What can hang from each mark:
K970: K178 K790
K714: K527 K964
K527: K118 K790
K677: K420 K964
K118: K964
K964: K178 K326 K677
K790: K970
K326: K939 K964
K178: K970

Each row was made from one small tree. The marks that hang from a mark follow it in brackets, in the order of their numbers. Every link used is in the known rows. Write each row's tree.
In the rows, zero is written as 128.
Known rows:
K326(K939 K964(K178(K970) K677)): [106 158  82 144 163 147 161 146 152 116 172  55 145 106 153 111  97 180
 142 143 166 148 101 182 172 120 145 149 162  50  91  73 141 106 139 119
 132 178  90 160  67 137 135 143 195 124 120 143  98 140 136  82 148 100
 162  86 147 178  33  89 155 103 145 128  89 139]
K677(K420 K964(K178 K326(K939))): [117 154 107 129 123 156 136 120 116  96 152  71 188 120 128  97  88 104
  91 124 138 102 131 192 146 119 138 150 131  38  96  92 134  68 169 128
 156 184 167 130 109  39  97 145 149 146 143 104 136 121 133 113 198 114
 141 105 172  83  50  90 164  90 147 147 103 175]
K714(K964(K677)): [115 155 113 150 141 142 148 170 126 102 153  87 155 130 150 142 111 162
 128 115 114 159 103 178 145 133 142 159 157  57 137  86 139 106 135  93
 154 161 124 141 139 141 138 119 136 121  82 131  98 138 134  83 153 102
 135 100 140 112  88  86 152  98 147 148  95 135]
K118(K964(K178(K970) K326)): [136 134  99 159 140 148 147 162 139 128 153  63 161 153 144  90 100 116
 105 125 158 104 105 195 153 128 131 155 146  75 106 114 145  90 148 114
 152 137 130 151  93  77 148 115 131 161  78 121 160 131 137  91 141 101
 163  93 141  96  46  96 157  90 135 141  88 164]
K527(K118(K964) K790(K970(K178))): [148 113 131 146 193 146 149 128 132 119 155  92 140 151 183 136 155  78
  59 130 175 142 109 163 133 137 113 161 147  39 146 154 152 124 157 101
 143  99 150 135 113 120 101 124 133 142 144 128  29 151 154  59 169  99
 158  94 117  84  67  99 119  99  84 137 111 137]
K118(K964): [128 135 124 150 153 154 149 167 146 107 128  97 157 135 161 106 103 111
 118 116 134 131 109 173 141 126 131 153 160  76 118 123 143  87 167  96
 162 110 126 141 113 114 135 109 118 162 101 118  96 123 140  77 158  92
 150 102 111 136  75  86 141  95 136 145 103 152]
K178(K970(K790)): [111 134 104 136 149 162 161 156 164 116 127 119 130 147 159 100 118 131
  82 119 114 128 114 168 131 126 134 149 153  59 130 121 141  93 134 108
 141 160 125 126  94 124 125 112 125 143 108 119 103 138 132 110 127  90
 167  96 162 132  60  87 149  94 143 142 133 127]
K527(K790): [ 97 137 100 135 208 161 154 143 122 108 113  94 137 121 169 133 114  91
 110 126 150 140 121 168 130 137 135 144 153  44 152 124 147 121 146  93
 150 119 148 134 118 114 136 118 101 136 122 121 110 134 132  97 187 103
 148 118 121  81  74  91 134 102 145 150 115 123]
K677(K964): [109 138 134 127 121 154 146 148 134 104 136 104 164 126 152  99 102 112
 103 113 103 135 126 184 132 126 135 149 148  49 122 112 135  89 152  97
 153 145 145 129 133 106 125 126 110 149  95 112 104 133 131 102 183 101
 144 100 140 116  84  69 151  85 150 153 111 143]
K118(K964(K178 K326(K939) K677)): [149 157  87 163 130 135 140 164 137 123 146  44 168 135 148 118  87 135
 152 130 178 128  85 193 172 128 126 152 152  65  80  80 145  92 156 110
 153 153 123 161  86 109 162 118 173 130 107 134 129 129 134  91 167 104
 143  97 144 108  30  94 165 108 135 148  69 178]
K970(K178 K790): [129 139 114 121 141 151 154 147 164 130 106 130 144 139 188 115 131 139
  64 130 132 112 116 165 137 135 112 166 141  47 149 136 141 110 150 123
 145 149 146 146  96 111 133 115 106 133 164 119  47 134 136 123 175 102
 158  92 156  90  57 108 149 113 147 169 122 129]
K964(K178): [117 141 119 132 158 153 147 136 133 140 132  87 153 121 148 138  93 131
 108 145 143 135 119 187 150 126 132 161 149  72 135 120 148 114 149 111
 148 173 138 152 100  95 114 115 126 134  89 112 134 144 127 107 192 108
 146  99 135 111  82  82 143 100 158 147  94 153]
K970(K178): [121 139 144 131 137 148 149 146 139 140 135 113 153 135 167 114 123 134
  98 139 139 123 124 158 142 128 122 155 154  66 137 139 147 133 138 115
 153 145 138 139  97 131 135 130  99 134 141 105  47 135 128 107 187 113
 150  94 140 116  73 102 144 114 152 151 104 147]
K677(K420 K964(K178(K970(K790)))): [ 96 139 110 118 113 163 146 129 139  90 151 106 170 133 143  84  85 118
  51 114 116 104 143 193 133 121 142 161 117  59 117 111 133  37 161 125
 151 193 167 124 123  48  86 137 145 161  99 108 110 129 140 111 155 103
 160 102 168 125  76  83 151  66 140 156 137 148]
K790(K970(K178)): [137 123 157 128 157 141 145 145 151 135 147  94 143 158 152 129 140 126
  71 131 154 135 112 149 130 128 116 154 172  71 162 142 145 142 157 114
 143 131 136 135  93 134  93 136 116 130 129 118  40 141 135  92 164 122
 138  91 156 160  62  73 136 106 134 125 104 140]
K527(K118(K964) K790(K970)): [144 113 128 150 206 149 149 125 132 108 146  92 137 146 176 143 145  64
  70 123 163 155 101 169 129 133 119 158 151  36 140 142 152 117 160  89
 143 100 144 130 122 112  96 113 142 144 128 129  56 147 152  58 170  93
 153 102 112  89  69  87 116  92  88 129 114 133]
K714(K964): [108 146 117 147 161 153 148 161 122 102 147  97 152 126 151 132 119 143
 102 118 110 145 115 176 135 133 142 157 155  51 156 110 136 108 141  99
 155 142 136 139 131 116 119 116 104 139  97 121 116 134 135  78 155  98
 143  99 135  88  96  92 149  94 147 137 100 136]
K527(K118): [134 136 158 143 148 153 151 119 132 134 136 135 152 122 163 151 125 104
 101 144 115 155 112 172 140 115 127 159 148  41 115 127 155 139 133  91
 149 153 134 123 121 137 106 106 135 127 140  97  69 153 131  94 204  90
 143  94 134  84  92  95 129 109 138 136 108 154]
K326(K939 K964(K677(K420))): [111 166 114 142 162 148 159 139 143  80 138  86 161  98 159 124  99 153
 141 132 145 151 100 165 159 114 144 147 174  39  94  72 141 106 166 111
 148 165 103 140  89 142 107 148 184 126 177 132  56 117 140  85 178 102
 139 102 146 180  44  95 146 109 149 134 102 135]
K964(K178 K677): [125 155 114 138 130 140 144 146 134 142 137  79 156 128 150 152  81 160
 143 139 152 147 102 192 162 125 133 162 147  81 110  87 151 110 137 102
 148 198 127 151 113 135 130 116 162 110  75 122 103 148 126 111 188 113
 137 102 142 133  76  77 147 104 160 158  92 149]
K527(K118 K790(K970)): [133 117 140 140 215 153 150 113 125 117 139 103 132 141 168 163 152  71
  75 136 153 164 107 164 125 132 122 155 154  27 153 141 154 148 145  89
 137 122 148 123 121 127  84 118 137 123 138 120  59 158 143  76 188 102
 143 103 134  75  77  84 117 102 107 125 116 125]
K118(K964(K677)): [138 146 124 153 127 140 148 174 147 105 131  90 159 140 165 119  92 133
 140 114 141 143  97 177 150 125 130 153 162  80  99  97 146  86 159  90
 160 135 118 140 119 145 150 110 144 145  90 126  79 128 138  84 157  96
 140 103 119 162  69  82 146  96 138 153 100 150]
K964(K326 K677): [140 156 128 152 125 137 148 155 129 124 119  87 165 145 148 141 104 136
 155 122 137 133  85 179 153 124 129 146 164  52 100  79 152 142 126  92
 150 171 124 132 121 150 165 118 138 112 120 118 118 131 126 121 191 117
 121 104 164  81  40  88 160 114 169 150  88 148]
K326(K939 K964(K677)): [117 162 104 142 169 144 161 147 150  98 140  74 151 101 165 127 105 159
 158 136 148 160  93 171 165 121 140 145 180  33  97  73 141 120 149 105
 140 152  91 152  83 160 134 141 176 122 158 140  69 129 136  83 170  99
 144  95 141 170  41  88 152 113 147 134  90 133]
K677(K964(K178 K326)): [120 141 113 134 118 147 142 140 123 119 144  71 175 130 142 106  98 114
 102 123 121 112 118 208 146 130 130 155 134  40 116 103 138  98 143 113
 149 165 155 144 124  67 137 127 116 145  88 113 162 137 132 113 195 112
 142  94 157  49  60  81 164  86 157 152  90 157]
K714(K527 K964(K677(K420))): [ 99 164  87 132 128 158 143 171 117  90 168 109 178 128 152 164 103 158
 110 104 163 153 119 187 142 127 155 162 164  58 147  65 137  85 158  92
 160 175 147 135 147 131 156 118 136 122 106 135  60 109 120  93 163 101
 129 107 144 138  85 102 153  76 137 115 113 140]

Which tree is each row?
[115 144 142 130 115 155 141 131 117  82 131 104 191 135 136  95  98  93
  86 109 107 100 128 184 129 117 137 150 140  36 107 102 137  79 161 110
 163 160 164 113 142  70 109 141 116 156 141  97 113 110 136 116 197 113
 131 112 164  79  63  89 158  82 154 150 120 157]
K677(K420 K964(K326))
[125 142 105 153 120 142 149 169 149 125 163  70 155 147 153 105  83 147
 126 121 158 131 102 191 160 127 135 155 148  95  93  97 146  69 148 103
 152 162 119 154 105 123 147 117 164 146  50 131 107 139 137  81 130  97
 162  94 129 169  62  80 147  87 130 153  97 156]
K118(K964(K178(K970) K677))
[132 135 113 137 134 163 146 148 137 123 152 130 170 129 170 156 122 103
 106 124 167 152 117 188 142 120 137 162 160  53 122 110 151 109 157  86
 151 132 141 139 120 127 166  96 128 141 128 118  55 123 120  87 191  81
 149  97 113 115  79 103 137  86 119 108 112 160]
K714(K527(K118(K964)))
[110 134  98 124 109 156 148 145 148 116 153  91 152 135 154  89  98 132
  75 118 113 123 127 202 139 130 136 158 126  55 122 114 134  62 147 116
 139 178 149 140 116  75 120 125 132 151  65 125 127 146 135 104 151  95
 165  90 160 114  72  74 159  75 145 159 120 139]
K677(K964(K178(K970(K790))))
[127 153 104 154 117 136 148 151 130 146 160  62 158 153 134 126  93 157
 139 134 162 120  97 196 163 124 134 150 147  70  95  77 152 122 111 110
 140 205 125 147  99 125 169 123 164 115  71 123 151 147 124 122 156 117
 145  95 178  95  36  89 165 102 162 146  85 157]
K964(K178(K970) K326 K677)
[136 170  95 148 130 141 138 132 119 123 146  56 176 127 129 145  80 142
 141 141 176 123  98 187 169 116 135 150 143  55  81  63 148 107 147 121
 152 212 137 142  89  95 126 135 191 106 150 118 124 129 126 120 199 123
 128 107 181  99  30 101 165 115 155 142  81 179]
K964(K178 K326(K939) K677(K420))
[133 140  86 151 124 143 151 167 163 120 148  77 149 149 164 108  87 149
 114 118 154 130  99 195 157 130 130 160 140  85 101  99 144  58 153 107
 149 162 124 155 101 118 145 109 168 145  61 138 105 139 142  88 123  92
 165  93 136 157  57  85 150  86 130 159 106 149]
K118(K964(K178(K970(K790)) K677))
[149 123 123 154 190 139 148 136 134 108 151  88 140 150 179 153 138  83
  92 123 171 166  92 174 136 135 121 156 151  42 126 122 154 115 153  83
 143 117 140 131 128 144 108 117 165 128 117 137  39 151 152  62 168  96
 145 103 119 108  61  84 119  95  93 138 111 131]
K527(K118(K964(K677)) K790(K970))
[114 148  83 134 144 164 142 143 113 128 186 110 168 115 155 181 127 141
  92 132 167 159 123 209 150 133 147 179 142  37 155  98 142 109 142  98
 144 170 149 152 133  97 146  97 134 124  94 130  95 141 119  79 184  90
 151  87 131  54  99 108 145  79 123 106  95 155]
K714(K527(K118) K964(K178))
[133 152  91 147 161 149 142 137 125 145 139  53 160 121 135 134 103 123
 131 150 164 123 104 188 159 124 129 149 152  45 107  98 146 133 144 124
 143 167 134 156  70  80 135 121 144 121 141 117 167 140 120 111 199 113
 142  98 169  55  34  99 165 119 157 132  69 179]
K964(K178 K326(K939))
[144 113 116 148 208 148 146 122 127 118 153  77 138 144 172 151 136  75
  68 135 178 151 103 183 139 136 120 166 139  40 142 140 151 112 161  97
 140 114 151 144 113  92  90 112 151 144 109 134  79 153 152  61 169  93
 156  97 113  76  70  88 119  89  90 133 105 140]
K527(K118(K964(K178)) K790(K970))
[120 141 105 148 147 150 148 144 129 146 153  72 154 147 132 112 105 127
 104 139 151 104 111 190 151 125 134 149 149  63 119 109 148 126 121 119
 141 180 137 148  89  84 141 119 130 136  88 111 179 144 124 116 159 114
 156  92 172  62  43  95 162 100 158 136  88 158]
K964(K178(K970) K326)
[124 145 115 149 119 146 146 162 142 113 164  80 166 148 148 103  76 140
 112 122 163 122 112 186 157 120 140 158 141 100  89  95 145  52 158 108
 160 172 131 140 107 109 128 123 173 152  69 124  94 130 141  82 133 100
 155 103 134 177  67  87 145  80 130 153 108 160]
K118(K964(K178(K970) K677(K420)))
[149 148 117 163 126 136 146 171 141 109 129  77 168 151 158 116  97 119
 146 110 147 125  83 183 154 127 128 149 161  65  96  88 147 103 152  93
 160 133 123 142 119 134 165 112 140 141 102 126 109 121 138  95 165 107
 135 102 136 103  45  90 155 101 143 150  87 156]
K118(K964(K326 K677))
[131 123  90 133 184 165 146 142 132 112 158 110 154 138 176 169 140  78
  81 118 201 159 112 182 132 134 131 159 164  39 156 117 149 115 169  85
 142 104 151 139 122 119 144 104 130 137 126 139  46 126 128  72 179  93
 148 103 118 108  65  97 128  80  93 102 117 138]
K714(K527(K118(K964) K790(K970)))
[102 135 114 129 112 157 147 144 135 122 166  83 160 133 140  85  95 131
  90 123 115 124 135 198 141 127 140 152 135  65 117 111 136  77 141 111
 143 174 145 138 117  85 123 132 129 152  59 115 136 146 131  99 154 102
 160  92 152 133  78  68 154  75 144 150 110 150]
K677(K964(K178(K970)))
[122 157  82 138 121 152 141 150 116 128 190 101 171 120 157 188 116 164
 115 129 172 172 111 211 160 132 146 177 143  45 137  73 146 106 136  92
 144 194 145 155 142 126 160 100 163 107  82 140  74 145 120  83 180  93
 142  86 139  82  88 104 148  81 125 115  91 150]
K714(K527(K118) K964(K178 K677))
[146 149 102 159 124 132 144 164 136 123 139  56 171 146 154 126  86 131
 144 123 165 118  91 199 164 130 127 159 147  74  91  89 148  94 152 103
 157 151 127 157 113 106 164 109 153 140  85 130 135 128 137  95 167 109
 140  99 136  90  46  90 158  98 145 156  76 164]
K118(K964(K178 K326 K677))
[132 162 137 147 125 143 144 142 122 102 117  99 176 143 140 141  95 123
 139 121 139 118  97 175 148 116 134 147 157  56  96  75 151 120 141  98
 161 183 140 121 129 131 143 125 151 117 145 108  99 116 130 126 197 122
 119 114 167  92  44  97 156 107 167 147 103 153]
K964(K326 K677(K420))
[111 168  96 136 163 146 155 127 141  93 149  67 164  95 154 130  87 159
 135 146 166 145 104 182 173 117 145 156 160  46  93  71 141  95 164 123
 144 185 111 155  81 116 102 148 198 124 156 135  83 123 139  87 181 106
 145  96 144 163  43  94 149 106 149 139  90 143]
K326(K939 K964(K178 K677(K420)))
[123 147 109 139 127 154 144 147 127 106 141  78 171 125 141  94 109 108
 117 118 117 126 114 182 141 125 133 139 153  25 102  94 134 104 148 109
 148 145 138 132 106  90 144 132 127 140 135 111 131 129 126 105 187 105
 141  98 167  79  45  82 167 101 147 141  95 162]
K677(K964(K326(K939)))
[ 95 140 127 122 111 161 143 128 125  98 166  97 174 131 132  81  84 117
  66 121 120 107 148 190 137 117 148 155 124  70 110 108 135  48 158 121
 156 192 164 123 127  59  91 144 141 160  85 101 109 132 135 102 166 107
 157 103 156 141  82  80 149  67 143 152 129 155]
K677(K420 K964(K178(K970)))
[128 126 116 152 192 156 152 129 122 109 134 106 147 127 184 135 129  69
  96 130 152 147 110 176 139 132 126 156 137  32 119 133 153 109 149  88
 150 110 144 134 128 113 124 105 133 146 134 120  81 146 147  70 186  84
 159 106  99  56  80 107 121  96 105 148 114 142]
K527(K118(K964) K790)
[115 152 125 133 119 158 141 131 119  83 140  93 186 125 132  89  97  94
  93 114 120 109 128 177 136 117 139 141 144  30  96  91 134  78 168 117
 160 158 159 114 117  66 110 145 136 148 168  99 104 112 133 110 194 110
 134 109 173  92  48  92 162  93 145 141 113 169]
K677(K420 K964(K326(K939)))
[123 126  99 153 184 158 151 126 124 119 160  89 142 131 174 124 124  84
  86 138 165 139 118 186 146 133 130 160 126  45 115 134 153 100 138  98
 143 132 148 142 114  96 124 109 146 150 105 123  99 159 146  67 167  84
 173 100 109  66  74 106 125  89 101 143 115 142]
K527(K118(K964(K178(K970))) K790)
[126 125 102 121 177 163 145 131 126 129 157 122 150 140 175 172 154  93
  75 131 199 153 124 173 131 135 128 159 162  32 167 123 151 143 153  94
 136 126 161 135 117 129 146 112 118 119 151 130  19 134 121  92 193 101
 147  98 136  92  65 102 128  93 106 103 118 135]
K714(K527(K118 K790(K970(K178))))
[114 153 114 136 156 140 160 142 142 110 137  81 157 113 167 139  95 166
 139 138 146 142  96 197 165 125 138 164 160  57 120  89 145 119 139 105
 141 175 112 161 111 128 119 131 157 133  96 139 109 133 143  93 182 108
 143  93 125 128  60  83 144  94 166 152  88 117]
K326(K964(K178 K677))
[100 136  47 126 196 164 142 163 114 109 178  68 151 133 156 174 132 127
  73 114 206 152 123 197 134 151 148 169 158  40 203  99 135 102 168 103
 139 135 163 162 126  82 138 114 112 127  79 156 117 126 125  73 155 107
 146  97 134  81  71  91 144  71 113 100  97 128]
K714(K527(K790(K970)) K964(K178))
[119 122 118 128 207 149 149 142 133 121 134  81 132 148 170 132 142  96
  70 126 173 136 116 153 124 142 120 150 164  48 176 142 146 138 156 105
 142 111 149 136 105 117 108 137 104 131 135 128  61 138 139  90 170 120
 148 106 137 113  60  84 130 104 125 137 112 121]
K527(K790(K970(K178)))
